Every row comes from one small tree of marks. The marks that hang from a mark follow it in brackets, in the order of their numbers. Every link used is in the known rows. Which tree was each row made from?
(in the rows, 128 means zero)
Known rows:
K333(K581): [122 147 101 139 131 136 112 135  51 122 122 139 148 138 127 127 136 128
 123 149 144 138 109 111]
K272(K901(K20 K67 K581)): [126 144  91 135 159 110 127 136 139 110 118 123 153 124 115  78 138 169
 116 157 135 148 189 115]
K333(K581(K974)): [130 147  99 140 167 126 115 134  46 122 121 140 144 141 127 136 136 128
 127 150 152 130 119 119]
K930(K581): [123 128  96 146 134 121 117 132 112 128 122 136 154 115 127 122 135 119
 130 136 142 130 102 110]
K830(K581(K333 K681 K884)): [118 154  90 136 142 161 123 138 181 110 146 141 126 138 133 165 169 134
 135 114 158 140 169 122]
K67(K901(K581)): [117 126  93 138 143 142 122 157 140  81 120 136 147 129 121 115 138 136
 121 146 143 139 173 112]
K581(K830 K884 K974): [135 121  94 138 211 141 126 131 107 111 116 134  84 122 128 165 136 143
 131 147 165 127 175 137]
K850(K581(K930 K974)): [129 176  85 137 168  80 111 142  88 100 122 141 155 128 120 164 136 128
 132 116 149 108 179 126]
K333(K581(K830 K930 K974)): [130 153  96 140 188 103  98 132  39 104 121 142 129 140 123 157 141 136
 130 161 164 121 143 135]
K333(K581(K681 K830 K884 K974)): [130 153 103 143 190 153 108 124  49 107 121 140  87 131 126 165 164 146
 134 156 172 135 162 130]
K930(K581(K333 K681)): [121 131  93 146 137 139 108 133 116 122 145 143 160 115 131 138 160 123
 138 139 153 137 130 118]
K850(K581(K681 K974)): [124 178  91 138 167 127 122 134  93 104 123 140 139 125 126 159 157 131
 135 115 150 119 184 117]
K581(K333): [122 118  89 133 142 144 120 146 112 120 146 141 169 133 135 136 133 128
 129 141 143 138 141 121]
K272(K901(K20)): [122 140  91 131 137 103 123 139 119  83 120 126 149 128 118  79 129  76
 119 148 136 148 143 109]
K850(K581(K681 K884 K930)): [121 190  89 137 134 107 101 139 100  93 125 140 123 123 120 176 163 143
 134 112 155 123 199 119]
K974(K581(K333 K681 K884)): [123 160  91 124 139 161 112 134 108 113 141 139 132 116 134 164 177 144
 129 116 155 133 206 129]
K850(K581(K830 K884)): [118 155  95 139 156 134 129 133  96 102 118 134 105 114 124 167 137 134
 127 120 150 122 186 123]
K850(K581): [119 164  92 137 132 123 127 139  95 110 122 137 152 123 126 143 132 124
 126 114 136 122 158 109]
K67(K901): [113 120  94 133 132 140 120 161 126  65 121 138 147 130 125 111 134 139
 124 141 142 139 124 110]
K272(K901(K67 K581(K681 K884))): [127 150  95 137 155 149 116 137 142  96 122 129 126 120 120  97 160 227
 131 155 151 153 189 110]
K830(K581(K333 K930 K974)): [128 153  82 135 176  99 116 145 166 106 145 144 164 147 129 166 147 123
 135 121 158 118 159 137]
K974(K581(K333 K681 K930)): [123 174  86 122 136 125  94 138 101 103 145 144 164 127 132 163 179 142
 131 121 155 125 201 132]
K901(K20 K67): [128 134  90 131 160 114 130 132 124 145 118 127 153 130 124 112 135 199
 113 141 129 136 154 121]
K930(K581(K333 K830 K974)): [128 109  92 148 194 124 120 130 103 121 139 141 144 112 131 150 138 117
 136 150 161 121 136 138]
K272(K901(K67 K581(K681 K974))): [131 153  93 136 182 138 118 136 134  96 122 131 144 125 121  92 159 221
 133 158 153 144 185 114]
K20(K901(K581(K884))): [143 193  93 133 147 141 111 129 146 137 124 130 131 115 132 124 141 135
 126 145 146 141 182 121]
K272(K901(K67 K581(K830))): [123 135  96 137 170 142 123 137 133  94 119 128 138 120 122  88 141 219
 128 167 146 145 174 116]
K901(K20 K67 K581): [134 142  89 137 172 118 131 129 141 165 117 126 153 127 121 117 140 194
 109 148 131 136 215 124]
K581(K830): [122 124  97 135 163 151 123 134 108 111 120 137 122 128 130 136 135 141
 128 150 149 134 143 120]

Write each row's tree:
[123 152  99 139 153 113  95 134  44 104 123 141 133 140 123 149 142 136
 127 160 157 129 132 125]
K333(K581(K830 K930))
[137 130  93 141 222 148 131 128 129 145 117 133 130 125 127 139 144 252
 126 159 153 125 208 134]
K901(K67 K581(K830 K974))
[123 138  91 130 150 108 126 139 125  94 119 124 153 125 118  72 134 175
 119 152 134 148 140 112]
K272(K901(K20 K67))
[144 191  93 131 157 144 113 128 149 149 124 128 157 117 134 106 144 229
 125 152 139 138 167 121]
K20(K901(K67 K581))
[125 172  95 124 135 157 113 129 108 112 121 136 116 116 130 154 175 149
 127 113 152 132 194 120]
K974(K581(K681 K884))
[153 189  92 133 188 137 115 127 149 148 123 127 133 113 132 123 146 233
 127 150 150 134 187 131]
K20(K901(K67 K581(K884 K974)))
[123 155  88 137 175 148 126 137 172 111 147 145 147 144 134 160 167 127
 138 118 159 129 165 126]
K830(K581(K333 K681 K974))
[121 137  93 125 161 156 122 132 101 110 137 136 120 112 134 168 154 140
 124 126 156 127 203 139]
K974(K581(K333 K830 K884))
[125 140  94 136 153 134 122 141 136 101 120 128 155 124 121  79 139 216
 127 158 141 147 164 109]
K272(K901(K67 K581))
[130 174  95 139 166 109  88 134  47 106 126 146 141 144 122 154 164 141
 135 151 164 129 145 124]
K333(K581(K681 K930 K974))
[123 134 100 149 157 148 111 122 116 114 122 136  96 106 127 151 163 137
 136 142 163 135 145 122]
K930(K581(K681 K830 K884))
[141 145  85 135 186  88 102 142 109 108 120 138 119 132 122 167 140 145
 133 136 163 122 172 135]
K581(K884 K930 K974)
[122 138  87 137 152  94 113 155 145  80 119 130 130 127 111 133 140  99
 113 144 147 137 218 129]
K67(K901(K20 K581(K884 K930)))
[142 186  95 132 173 152 114 124 145 142 123 128 140 115 134 114 145 232
 126 160 145 136 177 127]
K20(K901(K67 K581(K830)))
[123 159  91 136 146 119 117 133 136  94 121 128 141 126 116  89 153  78
 122 153 142 153 205 111]
K272(K901(K20 K581(K681)))
[122 153  84 135 142 111 114 146 176 105 145 141 142 142 129 171 150 130
 132 116 156 129 163 131]
K830(K581(K333 K884 K930))
[126 124  94 148 194 139 112 126 107 114 142 142 135 112 131 157 162 127
 142 150 168 126 152 135]
K930(K581(K333 K681 K830 K974))
[121 152  88 123 158 120 104 136  95 100 140 141 153 122 131 166 156 138
 127 131 155 117 199 143]
K974(K581(K333 K830 K930))
[119 125  94 137 169 178 111 133 116 102 146 141  97 120 134 174 169 153
 138 149 169 145 196 134]
K581(K333 K681 K830 K884)
[135 133  80 133 186  90 100 148 104 108 147 145 172 139 128 162 138 134
 137 144 160 120 168 141]
K581(K333 K930 K974)
[125 151  88 124 161 122 104 136  98 100 139 137 126 115 129 180 158 143
 127 128 161 120 214 147]
K974(K581(K333 K830 K884 K930))
[134 139  88 135 208  97 103 136  98  98 120 141 125 135 124 162 140 142
 135 154 165 115 169 141]
K581(K830 K930 K974)
[119 109  95 147 159 134 118 132 109 120 140 140 148 110 131 142 139 119
 133 149 153 129 126 128]
K930(K581(K333 K830))
[136 140  89 138 175 120 133 128 146 164 116 123 127 122 119 131 142 200
 109 144 137 140 231 127]
K901(K20 K67 K581(K884))
[113 112  93 138 162 154 123 157 138  74 135 138 143 125 125 132 140 135
 124 158 152 138 192 127]
K67(K901(K581(K333 K830)))
[117 116  91 137 146 146 122 161 140  80 136 139 160 128 125 124 139 133
 123 149 146 140 183 120]
K67(K901(K581(K333)))
[122 107  95 148 161 137 118 131 112 120 139 137 122 105 130 154 140 124
 133 145 159 131 142 133]
K930(K581(K333 K830 K884))
[119 155  94 124 157 168 113 129 101 105 141 142 137 117 136 161 177 143
 130 130 157 129 203 134]
K974(K581(K333 K681 K830))
[131 140  92 136 183 127 125 139 132 101 119 128 152 125 121  87 139 213
 129 158 147 141 173 116]
K272(K901(K67 K581(K974)))
[119 130  90 137 149 118 127 152 144  88 118 130 146 128 116 112 136  88
 111 145 137 140 197 120]
K67(K901(K20 K581))
